Known rows, with every way that one mark hangs from another:
mema[mirid[pase]]: [ -4.5  -3.9  -6.7  15.4  -9.6  -3.0  21.5  23.4 -12.2  -6.9  -5.2  12.0
  24.6  -2.1   4.3  -5.3   1.3   3.0  18.1   0.9   5.8  18.0   9.6   4.3
   2.6   5.5  -7.5 -19.4  -2.9  -2.4 -24.4  -5.8]
nede[gonikob[pase] mirid[gifev mema moza] vome]: [ -3.7  -8.8  -8.7   9.7  -8.1   3.6  -6.6   6.0  -7.5  10.4  -9.7  -1.6
  16.8   8.1  -4.0 -13.3  -6.1   7.3  26.1  -7.5 -15.2 -26.7   2.4   8.8
   3.5 -18.5   3.8  -7.2  -2.9  -3.9   2.0  -4.8]
mirid[gifev mema moza nede[gonikob] pase]: [-22.1  10.7   3.9   8.5 -10.5  10.2 -36.4  -2.0 -18.1   2.3  -3.7  -4.9
 -18.3   7.6  10.8  -4.4  -9.0  -0.1  19.0 -24.0  -9.2  -8.5  -7.3  24.5
   2.4 -15.6   2.9  -8.4   5.5  13.6 -12.3 -40.1]
gonikob[nede[mirid[gifev mema moza] vome] pase]: [ 11.3 -18.8   4.7   9.8   9.4   0.8 -18.9 -11.4  -2.4  13.3  -6.0  -4.1
  11.6   6.1   0.8  -8.9  -2.7   9.8  19.0   0.8  -5.1 -11.1  13.2   6.8
  -2.4 -11.6   3.8  -7.0  -3.3  12.1  -3.4  17.9]
gonikob[nede[mirid[mema[vome[gifev lala]] moza]] pase]: [ 12.3 -29.4   3.2  -3.7   9.8   6.6   4.3  -8.0  22.6   3.2  -0.1  -2.4
   3.7   9.6   0.7 -17.1   6.8   8.1  15.2  14.0  -6.2   4.0   8.5 -21.0
  -0.1 -23.9  -8.4  -4.3  -4.1  14.6  28.9  37.9]
vome[gifev lala nede[mirid[moza pase]]]: [-15.1 -33.3 -14.2  -9.4  -2.6   8.2  31.0   2.8  -0.7 -11.8   8.8  -8.9
   8.9   6.5   7.7 -17.2   3.2  -2.3  -1.1  15.0  -8.8  -3.2 -16.4  -7.5
  18.3  -4.0   2.8  -4.5   5.8   7.8   8.4  35.4]
vome[lala[mirid[moza nede[gonikob]]]]: [ -6.6   2.1  -2.4  -1.5  -6.0   4.3   4.8 -12.3 -15.4  -2.1   5.6   2.6
 -13.9   1.5  -1.4  17.0  -6.8 -11.5  -7.8 -12.4   8.7  -5.3 -24.8  -7.5
  -4.3  13.5  -3.5   6.6  12.3  -4.6   6.5   8.2]
gonikob[nede[vome]]: [ 21.1   7.8  -2.6  -4.1  -3.3  -5.9  -0.3 -11.4  -4.6   5.8  -1.3   7.7
  18.1 -11.0   3.3  18.4  -0.1   3.3 -25.1   2.7  12.3  10.5   9.6   2.1
  -4.2  10.6  -2.0  17.2 -10.6  -0.7 -14.2   4.9]
mema[mirid[gifev]]: [  4.6 -11.3  -7.0  13.9  -2.8  -0.8  -6.0  23.5 -17.2  -7.7  -5.6  12.1
  26.8  -1.5 -10.3  -4.5   0.0   6.9  15.2   3.2  -5.8  10.6   4.2   4.3
  -3.7  14.2   6.4  -4.4  -5.5   2.7  -1.9   3.7]
pase[gonikob[nede[mirid[mema moza] vome[gifev lala]]]]: [ 14.4   9.8 -16.2  -5.6   9.0  -2.4  -0.7 -12.9  15.8   8.6  -3.2  -4.6
   5.8  -3.2   8.5  -7.1  -2.2   8.3   7.3  11.6  -0.1  -2.3  25.7 -19.1
  12.7 -17.5  -0.1   6.2  -1.3  15.9   3.1  37.0]
vome[lala nede[mirid[mema moza[gifev] pase[gonikob]]]]: [-14.2 -10.1  -3.8   3.7   7.8   7.5   9.6   9.2  -4.2 -10.0  13.8 -15.3
  -4.0   7.7   9.8  -2.0  -2.6   3.2  18.5   2.3 -11.3  -4.2   5.3   4.2
  11.3 -24.0   2.2 -11.8   6.9   3.9   5.9  11.3]
pase[gonikob[nede[vome[gifev]]]]: [ 11.6  25.6  -6.6 -11.8   3.8  -9.0  -0.2 -11.6  10.7   5.9  -9.2   7.1
   3.6  -9.9  11.1   5.2  -2.0   5.2 -26.6  11.3  11.4   9.9  34.3 -10.0
  -3.8  10.2  -3.2  14.9  -9.2  12.3 -16.1   8.3]
moza[gifev mirid[nede[vome]]]: [ 14.9  11.7   2.9  -0.5  -4.6  -5.6  -9.6 -10.0 -22.6   3.8  -6.0   6.3
  -8.4  -6.3  -1.2   0.0  -5.5  -2.7 -14.2   1.5  14.2 -11.7 -17.8   0.5
 -11.0  24.2   8.7  13.9   6.6 -13.5 -16.6 -18.9]
gonikob[nede[mirid[moza] vome[gifev]] pase]: [ 11.5 -22.1  -1.9  -3.3  11.1  -2.8  13.4 -21.9   7.0  12.9 -11.8   4.2
  14.5   1.6   1.6 -17.9  -0.5   5.8   3.6  15.7   4.4  -6.3   9.7  -8.7
   0.7   8.7  -2.8  -2.7  -1.8   8.8  -6.0  32.6]
nede[gonikob mirid[gifev]]: [ -7.1  -6.8 -16.1   6.4  -8.9  -1.7  -0.6   6.5 -16.0   1.2  -8.9   3.6
  23.3   0.3   0.4   4.1  -1.1   1.2   3.8   1.3 -17.0  -2.0  -2.9   2.3
   0.0   3.9   2.2   5.3  -6.8 -12.2   9.5 -11.6]
mirid[mema[vome[gifev lala]] moza nede[gonikob]]: [  6.6   6.7  -6.6 -11.2 -17.0  15.1 -12.7  -6.1  15.3  -4.0   3.3   1.6
  -8.1   4.6  -4.5 -10.6   1.0   3.2   2.7  -4.8  -6.7  -6.6 -11.6 -14.6
   9.8 -18.6  -4.5  16.6  -3.1   2.3  36.3   1.0]
moza[gifev lala[vome] mirid[mema[gonikob] nede pase]]: [-17.3  22.4  26.2   2.0  27.6  -6.4 -15.5   4.5  -6.0   3.6   1.6  -5.3
 -51.2  -6.4 -11.6   0.4   0.0 -13.5  11.0  -8.1  -3.3  -4.3 -39.0  15.2
 -14.1   9.8   9.1 -18.1  19.4 -11.1   3.1 -55.5]
moza[gifev lala[mirid[pase] vome]]: [-19.0   3.2  19.3  -0.9  29.7 -13.2   6.3  15.2 -29.2  -1.0  -4.0   7.3
 -31.7 -10.8  -6.5   9.6  -5.5 -20.4   4.3  -8.1  -4.9  15.3 -40.3  17.1
 -14.1  23.3   7.6 -11.9  23.3   0.7  -0.3 -25.1]
vome[gifev lala[mirid[mema[gonikob] moza]]]: [-11.8 -19.4  -8.5 -11.3   4.0   7.6   9.4  21.9  11.9  -9.0  -2.5  -4.1
 -18.9   2.8 -14.4  -4.1   1.4  -6.3   3.2   0.5  -0.3  -2.6 -25.0 -17.3
  -2.5 -16.7   2.9   8.1   5.8  17.5  21.2  21.4]
pase[gonikob[nede]]: [  7.2  23.7   1.9  -1.4   6.8  -9.5  -1.7  -5.1  -0.2   0.0  -3.0   5.2
  -0.9  -5.8  11.3  20.2  -2.7   1.9 -18.0   5.0  12.3  21.7  36.9  -1.5
 -17.6   8.4  -9.7   8.4  -7.1   9.6  -9.2  -5.6]
mema[gonikob[pase] vome]: [  0.6 -15.2   3.3  -2.4 -14.0   0.5  17.1  19.8  28.3 -11.5  -0.6  -1.8
  11.5   6.4 -17.2   6.5   9.7   0.0  -8.9   3.6   6.7  14.1  16.4  -6.2
 -13.3  12.5 -11.6   5.6 -16.0 -10.3   9.1  -8.3]
pase[gonikob[nede[mirid[gifev] vome[lala]]]]: [ 12.0  10.4 -14.7  -0.3   6.5  -8.3 -10.8 -17.8   4.4   7.6   2.0  -5.4
  15.5  -4.5  10.7  11.7  -1.9   5.2  -8.0   8.5  -2.1   3.2  29.8 -15.3
   9.2   6.8   5.8   6.1  -3.4   7.0  -9.5  32.5]
mirid[mema[gonikob] nede[vome] pase]: [ -6.2  20.3  -7.9   4.0 -23.4   4.1 -13.4  -1.7  13.6   1.1  -0.7 -10.9
   0.1   0.5  -0.5   0.7   1.8   4.4  -1.1 -15.1   9.4 -11.8   6.9   1.8
   9.8 -10.0  -2.1  -4.8 -13.0  -9.9 -28.8 -31.6]
vome[gifev lala[mirid] nede[gonikob[pase]]]: [-25.9  -9.0   9.8 -18.8   2.0   7.1  28.6  -1.7   6.3 -10.2   7.0   7.6
 -20.4   4.1   1.8   5.1   3.3  -2.6 -43.0   6.0   0.3 -13.0 -19.5 -14.2
 -11.8   1.9  -5.0  -0.4  -2.1  -7.1  19.1   5.5]
moza[gifev lala[vome] mirid[mema nede pase[gonikob]]]: [-12.4  43.2  25.0   2.4  25.7 -12.6 -19.0   0.9 -18.3   4.7  -0.8  -0.7
 -55.6  -6.2   5.3  -4.1  -6.7 -12.3  12.1  -7.4   0.3  -1.6 -16.2  12.5
 -19.1   5.0   4.9 -21.2  23.7   1.3  -3.7 -51.6]
nede[gonikob mirid[gifev moza[lala] pase] vome]: [ -8.0  -5.5 -12.9   7.5   1.8  -4.9   6.3  -1.2 -21.2  11.7  -4.0  -4.3
  17.4  -1.7   1.4  -5.7  -3.7 -11.8  24.9  -9.8 -15.7  -5.9 -16.8  18.6
  23.2  -1.4   7.8  -4.8  18.1  -5.3 -20.8  -5.9]
mema[mirid[nede pase[gonikob]] vome]: [  7.1  20.4  -3.1  16.1 -20.0  -2.6   0.1  -2.0  11.5  -7.5   0.1   8.4
  19.7   1.5  10.9 -10.3   1.9   6.4  17.8  -1.2  11.4  21.0  39.3  -2.0
  16.3  18.6 -13.1 -12.4  -7.1 -11.8 -18.8  -3.4]

Rows:
[ 14.0 -14.1  14.0   2.4   0.6   7.4 -25.1  23.9 -10.4 -12.2  13.5  -6.0
   0.2   5.0 -19.1  -2.9   4.3  -7.0  13.1 -10.1 -16.4   9.9 -13.9  30.2
   0.5 -20.9   9.7  18.9   6.8   9.8  32.8 -11.2]
mirid[gifev mema[vome[nede]] moza[lala]]
[-11.1  -6.6   3.3   3.3  -7.9   3.2  27.5  -2.4  -4.7  -4.5   4.4   3.5
  16.9   5.4   0.7   5.5   3.2   4.2 -16.7   6.1  -4.5 -11.6   6.6   6.7
 -10.3   4.8 -11.4  -5.1 -13.6 -29.9  12.5 -17.4]
vome[nede[gonikob[pase] mirid]]
[-10.5  25.1 -12.5  -6.1 -23.9   2.6   6.3 -21.0  -3.3   4.3   6.2  -1.3
   1.9  -2.8  15.1  10.6  -2.1  -1.9 -21.3 -12.5   7.3 -11.9  -6.2 -11.0
  13.5   7.2  -4.4  -3.8  -0.6 -12.7 -29.0 -11.4]
mirid[nede[gonikob vome[lala]] pase]
[  1.8  -9.5  -4.1   7.5   1.7  -6.0  10.1 -10.2  -7.0   5.3  -4.2   1.3
  18.1  -3.7  17.5   7.5   2.6   0.9   1.7   6.5   3.1  19.1  11.6   1.5
   2.7   0.4  -8.2  -5.2  -5.9  -1.2 -16.9   3.0]
gonikob[nede[mirid[pase]]]
[  4.4 -19.5   3.5  -5.1 -17.2   5.2  -2.1  11.0  -1.3 -18.9  18.0  -0.9
   8.1   2.5  -3.2  17.0   5.6  -5.2 -28.4  -1.3  -1.2  12.1 -11.8   3.1
   5.7   9.8   5.6  22.2  -4.2  -6.2  23.9  22.3]
mema[vome[lala[mirid[gifev]] nede]]
[  5.3 -16.8  17.1  -4.9  24.9  -0.8   4.3 -18.7  -4.1   8.0   2.0   3.4
 -15.6  -1.2  -0.5  14.0  -5.4  -1.6 -10.2  -0.7  10.3  -1.5  -8.9  -4.7
 -11.5  11.6   1.6  -1.8  11.4  10.9 -11.1  29.1]
gonikob[nede[vome[lala[mirid[moza[gifev]]]]] pase]
[ 21.8  11.1  -1.9   0.8  -2.4  -3.3  -5.4 -15.0 -21.9   5.0   3.5  -1.7
   3.2  -3.7 -16.5  -3.4  -4.6 -13.7   5.2 -11.3  10.4  -7.4 -17.8   5.9
   0.1  18.9   2.6  11.3  15.1  -1.1  -8.3  -1.7]
mirid[moza[lala] nede[vome]]
[ 10.5   8.9  -9.6   0.2 -19.5   0.2 -31.9 -12.0 -17.1   1.9  -2.8  -0.6
  12.7  -1.6  -4.4  -0.4  -5.0   1.8 -15.4  -7.8   2.6 -12.4  -2.3   1.1
   0.6  25.0  12.7  14.3  -6.6   1.7 -14.1  -3.4]
mirid[gifev nede[vome]]
[ 23.7  -2.5 -12.0   3.6  -3.4  -6.6   5.6 -17.7  -3.7  10.4  -3.4   4.2
  33.0  -8.9   4.5   9.2   1.6   5.7  -8.2   9.2   5.4   5.3  12.0  -3.7
   7.9   8.5  -1.7  12.1 -11.5 -11.8  -8.5  18.6]
gonikob[nede[mirid vome]]
[  5.9 -17.7  19.5  13.1  38.6  -0.6  -7.2  -7.8  15.0   9.6   3.0   1.1
   5.1  -0.9 -29.1  -0.9   3.9   2.6  24.4   0.0  -4.1   3.8   2.8  14.5
   2.0  22.0   7.2 -15.4  10.8   1.0 -10.6  12.3]
mema[gonikob[nede[vome] pase] mirid[gifev moza[lala]]]
[ -2.6  13.7 -27.4  -0.6 -18.0  -6.0  10.5  11.7   8.9   3.6 -16.4  -3.5
  17.6  -0.4  17.0 -27.3  -0.5   7.2  14.9   7.7  -1.3  -8.5  27.3 -14.8
  18.3 -26.3  -1.7  -7.0  -9.7   6.9 -22.3   4.6]
nede[mirid[mema pase[gonikob]] vome[gifev]]
[ 19.1   4.6  -0.5   2.8 -26.3  -3.9   2.5  30.3  -5.4  -8.6  -2.1   6.4
   4.1  -0.2   1.2   1.2   5.3  -2.8  -2.6   0.9  11.2  11.6  -1.2   3.3
 -14.9 -19.2  -6.4  15.2  -6.1  -5.3  11.7 -19.4]
moza[mirid[mema[vome]]]
[ 10.0 -17.2  -7.9 -10.4   8.8  -1.4  17.3 -23.2  15.9   9.6  -2.7   0.5
  13.3   0.9   4.3 -10.3   5.9   8.3 -14.6  19.3   0.2  -8.5   6.8 -34.3
   1.8   1.6  -2.7  -5.9  -7.1   4.7  -0.4  44.7]
gonikob[nede[mirid vome[gifev lala]] pase]
[  2.2  -0.8  -3.3   8.7  -2.4   5.3  10.9 -10.9  25.4  -0.9   7.2  -0.5
  14.8   3.6 -23.1  -3.7   5.8  10.3   4.5   1.6   9.6 -16.6   9.5 -24.0
   4.5  26.7  -3.0 -20.1  -9.1 -22.0  -9.8  15.2]
mema[gonikob[pase] mirid[nede[vome[lala]]]]
[  9.2  26.9   7.0  -0.8  -0.3  -9.1 -18.4 -15.3 -24.7  10.3   1.2   4.8
 -14.7  -7.3  -6.3   5.1  -0.1 -14.7 -17.2  -9.7   2.8 -13.8 -28.6   7.6
  -7.7  16.5   9.4  10.9  17.2 -15.8 -10.9 -33.2]
moza[lala mirid[gifev nede[gonikob vome]]]
[ -3.2   4.2  -5.1   5.6 -14.7   6.4  10.6   7.9  -5.4  -6.2   5.6   2.0
  20.1   0.1   0.6   8.1   3.9   8.0  -8.7   0.6 -10.6 -10.1   2.0  11.0
   0.4 -19.9  -6.6   6.1 -18.1 -30.6  23.4 -26.4]
vome[nede[gonikob mirid[mema]]]
[  7.2  -0.6   7.9   1.4   7.7 -12.7  -4.6  20.2 -32.2  -2.2  -0.5   2.5
 -12.8  -3.2  -9.4   2.3   3.0 -19.0  -4.9  -0.3   1.1   9.3 -27.1   8.0
 -24.0   4.1   8.3   7.1  19.4   7.4  -1.7 -20.4]
moza[lala mirid[gifev]]
[-10.6   9.4 -13.3  -2.3 -12.2  -7.1   1.4   7.8  -9.3  -2.1   1.1  -4.2
  -2.3  -1.3  14.1  11.4  -6.1  -7.7 -13.3  -8.3   8.3   1.1   5.9  -7.2
   7.7   5.7   6.6  -1.0   7.9  14.0 -33.5  19.6]
nede[vome[lala[mirid[gifev pase[gonikob]]]]]
[-21.5   1.0  20.2  -7.7  20.8  -1.6  -2.8   5.8  23.5   1.4 -10.3   7.0
 -34.4  -4.2 -10.2   3.1  -0.9   1.1 -12.5   4.1   1.1  -1.4 -10.5   1.1
 -20.5  11.5  -0.2  -9.8  -9.1   4.1  25.7  -9.5]
lala[mirid[mema[gonikob[nede pase]]] vome[gifev]]
[  1.8  14.7  13.7  -2.1   9.9  -4.2  -8.4   8.6   7.8  -1.3   3.8  -1.2
 -28.8  -2.1  23.5   9.3   2.5   1.4  -0.3   3.0   5.1  21.6  12.6  -3.0
  -4.4 -25.7  -3.2  -1.1   8.3  10.3  -8.8 -12.5]
moza[gifev mirid[mema[vome[lala]] pase[gonikob[nede]]]]
[-22.1  -6.3  11.5   4.7   5.2   5.6  -4.1   6.9  -8.5  -2.8   4.5  -0.1
  -3.3   4.9  -6.4   0.0  -7.0   4.4   7.0  -1.6 -21.4 -18.4  -9.8  30.1
  -8.4  11.6   5.8 -15.2  -5.2 -11.4  38.0 -16.4]
lala[vome[nede[gonikob[pase] mirid[gifev mema moza]]]]
[-17.1  11.8   0.4   3.8 -12.9   4.3   2.3 -12.8 -16.8   1.8  -2.9   1.0
  -8.0   2.9  12.6   3.6  -8.4  -7.1   5.0 -15.2   7.0   0.6  -5.8  16.4
   0.8  12.0  -9.5  -6.5   7.9  -1.5 -22.4 -30.4]
mirid[moza nede[gonikob] pase]
[ -7.3   9.8  15.3   4.0  23.6   1.0   8.2 -12.6  -2.6   5.4  -4.8  17.0
 -12.6  -2.0 -20.4 -21.4  -3.9  -2.3  22.7   1.1  -6.1  -9.3 -18.8   2.6
  -6.3  33.9  -2.8 -24.8  13.2  -8.8  21.2  -8.8]
mema[mirid[moza[lala[vome[gifev]]] nede[gonikob[pase]]]]
[ 15.8 -14.1   2.3   1.8  -3.6   6.7 -11.6  29.5  -6.7  -9.5  -4.5   2.4
   3.9   2.6 -11.2  -3.7  -1.9   2.0  24.8  -4.4  -6.4  13.8  -5.7  13.4
  -5.2 -19.4   1.2  18.5  -0.7   9.9  23.7  -9.0]
mirid[mema[vome] moza[gifev]]
[-20.3 -22.0  -8.5   3.5  -5.6  11.1  -0.6  13.2   9.3 -12.4  17.4 -21.0
   8.2   8.4  -0.7   4.0   7.9   5.0   0.4   0.3 -18.3  -7.9  -6.3   0.4
  15.6 -22.1   8.6  -9.4  -7.8  -5.8   9.8   6.1]
vome[lala nede[mirid[gifev mema[gonikob] pase]]]
[ -0.9 -17.5  -4.8  -0.3  -2.3   4.0  17.1   4.1   7.2 -13.8  15.7  -9.7
  11.5   5.9   8.9   0.7   1.5  -1.1   8.6   7.7  -7.6  13.6  11.7   2.6
  20.9   1.5  -0.9   3.5   4.6  -5.3  10.2  25.2]
mema[vome[lala nede[mirid[moza[gifev] pase[gonikob]]]]]
[ 10.3  -2.9 -11.1   5.8  -5.5  -7.5  10.1 -16.9  -3.3  10.7  -3.4   0.9
  28.1  -7.3  17.0   6.3   0.9   3.4  -2.9   5.2   6.2   9.3  13.4   1.6
  14.7   2.8  -3.4  -0.4  -7.1  -7.4 -29.3  11.8]
gonikob[nede[mirid[pase] vome]]
[ 10.1  -7.1  -3.4 -15.2  -0.1   9.1  -5.8   7.8  43.9  -6.4   5.1  -3.6
  -1.2  -1.5 -10.5   6.2  14.1   8.6 -14.3   9.1  -5.9  15.6   4.2 -22.7
   6.0 -24.7  -2.7  19.5 -17.8   5.4  32.3  11.6]
mirid[mema[gonikob[nede] vome[gifev lala]]]
[ -7.2 -11.9  25.7   3.5   3.8   8.8  -0.3  14.2  -3.1  -7.6   0.9   8.2
 -18.1   6.5  -6.3   6.9  -3.5  -1.1   3.7 -11.2  -1.3  -0.5 -10.6  25.7
 -10.8 -12.4  -4.7   7.7   0.6 -12.1  23.3 -23.4]
lala[mirid[mema[vome[nede[gonikob[pase]]]] moza[gifev]]]
[ -0.8 -13.5   3.1 -11.5  14.7   9.4   1.3   0.2  31.0   3.9   1.5  -8.1
 -13.3   3.7 -13.6  -3.4   3.0   6.7   1.2   3.0   0.9  -9.8   0.9 -11.9
  -4.2 -19.4   0.2  -1.1  -3.1  18.4   8.2  18.4]
mirid[mema[gonikob[nede[vome[gifev lala]] pase]] moza]
[ -2.9  18.4  -2.5  -1.0 -18.3   4.6 -17.7   1.0  14.6  -5.6  -6.7  -4.7
 -14.6   7.7  15.2 -25.3  -3.5   1.0  19.2  -6.4   6.0   7.2  26.6   2.0
  10.6 -16.6  -8.4  -0.6   0.2  21.8  -5.8 -11.3]
mirid[mema[vome[gifev]] moza nede pase[gonikob]]
[ -1.4 -12.4   4.0  -5.2  35.8  -5.0   9.0 -10.5  17.7   6.5  -3.1  -2.9
  -4.7  -9.1 -21.5   0.8   3.4  -6.7   8.8  13.9 -10.5  10.8 -16.7   3.5
   2.1  25.4   4.3   1.2   5.8  -3.1  27.0  10.7]
mema[gonikob[nede[mirid[moza[lala[vome[gifev]]]]]]]
[ 14.1  18.2 -18.0  -7.5   4.2  -4.3  -1.2 -12.2  19.3   7.5  -3.1  -2.7
   8.2  -5.2  11.5  -3.9   1.2  10.8  -6.1  13.8  -0.7  -2.0  30.1 -28.3
   9.6 -19.1  -1.5   5.5 -10.0   8.6   2.2  29.7]
pase[gonikob[nede[mirid[mema] vome[gifev lala]]]]
[-10.7  33.0  -5.0   0.3 -17.7  -4.1 -13.1  -5.9   1.2   2.7 -12.7   1.3
 -19.5  -0.7  18.3 -12.6  -6.3  -1.2  -5.4 -11.0  17.0 -10.0  14.9  -5.4
   5.4  -9.7  -3.0  -3.9  -2.3   7.3 -31.9 -15.2]
lala[mirid[mema nede[vome[gifev]] pase[gonikob]]]
[ -5.3  -8.2   6.9  -0.1 -21.9   3.9  -9.5  24.9  -4.4 -13.5  14.6  -6.6
  -9.2   6.3  14.4   2.3   7.2  -2.7 -10.3  -2.9  -1.8   7.4 -10.4  12.6
   2.3 -23.7   6.3   1.9   2.2   5.1   1.2 -10.1]
moza[mirid[gifev mema[vome[lala nede]] pase]]
[ -4.8 -15.0   1.9  -2.7   8.8   4.0   6.4  13.5   6.4  -1.6   1.1  -5.9
 -14.1   3.5 -17.3   6.5  -3.2  -2.7   6.3  -8.4   4.1 -15.4 -17.4  -8.1
  -5.1  -7.4   6.0  -1.1   7.0   3.0  -2.2  14.1]
nede[vome[lala[mirid[mema[gonikob[pase]] moza[gifev]]]]]
[ 12.2   1.0   8.9  -3.4   1.6  -5.2   6.3 -13.4   1.2   7.8  -2.3   6.1
   7.8  -2.9   3.1  10.9   0.9   5.2 -23.7   3.7  14.2   2.1  17.9  -3.5
 -17.6  10.3  -7.7  -0.9 -10.0   3.1 -18.2   4.3]
gonikob[nede[vome] pase]
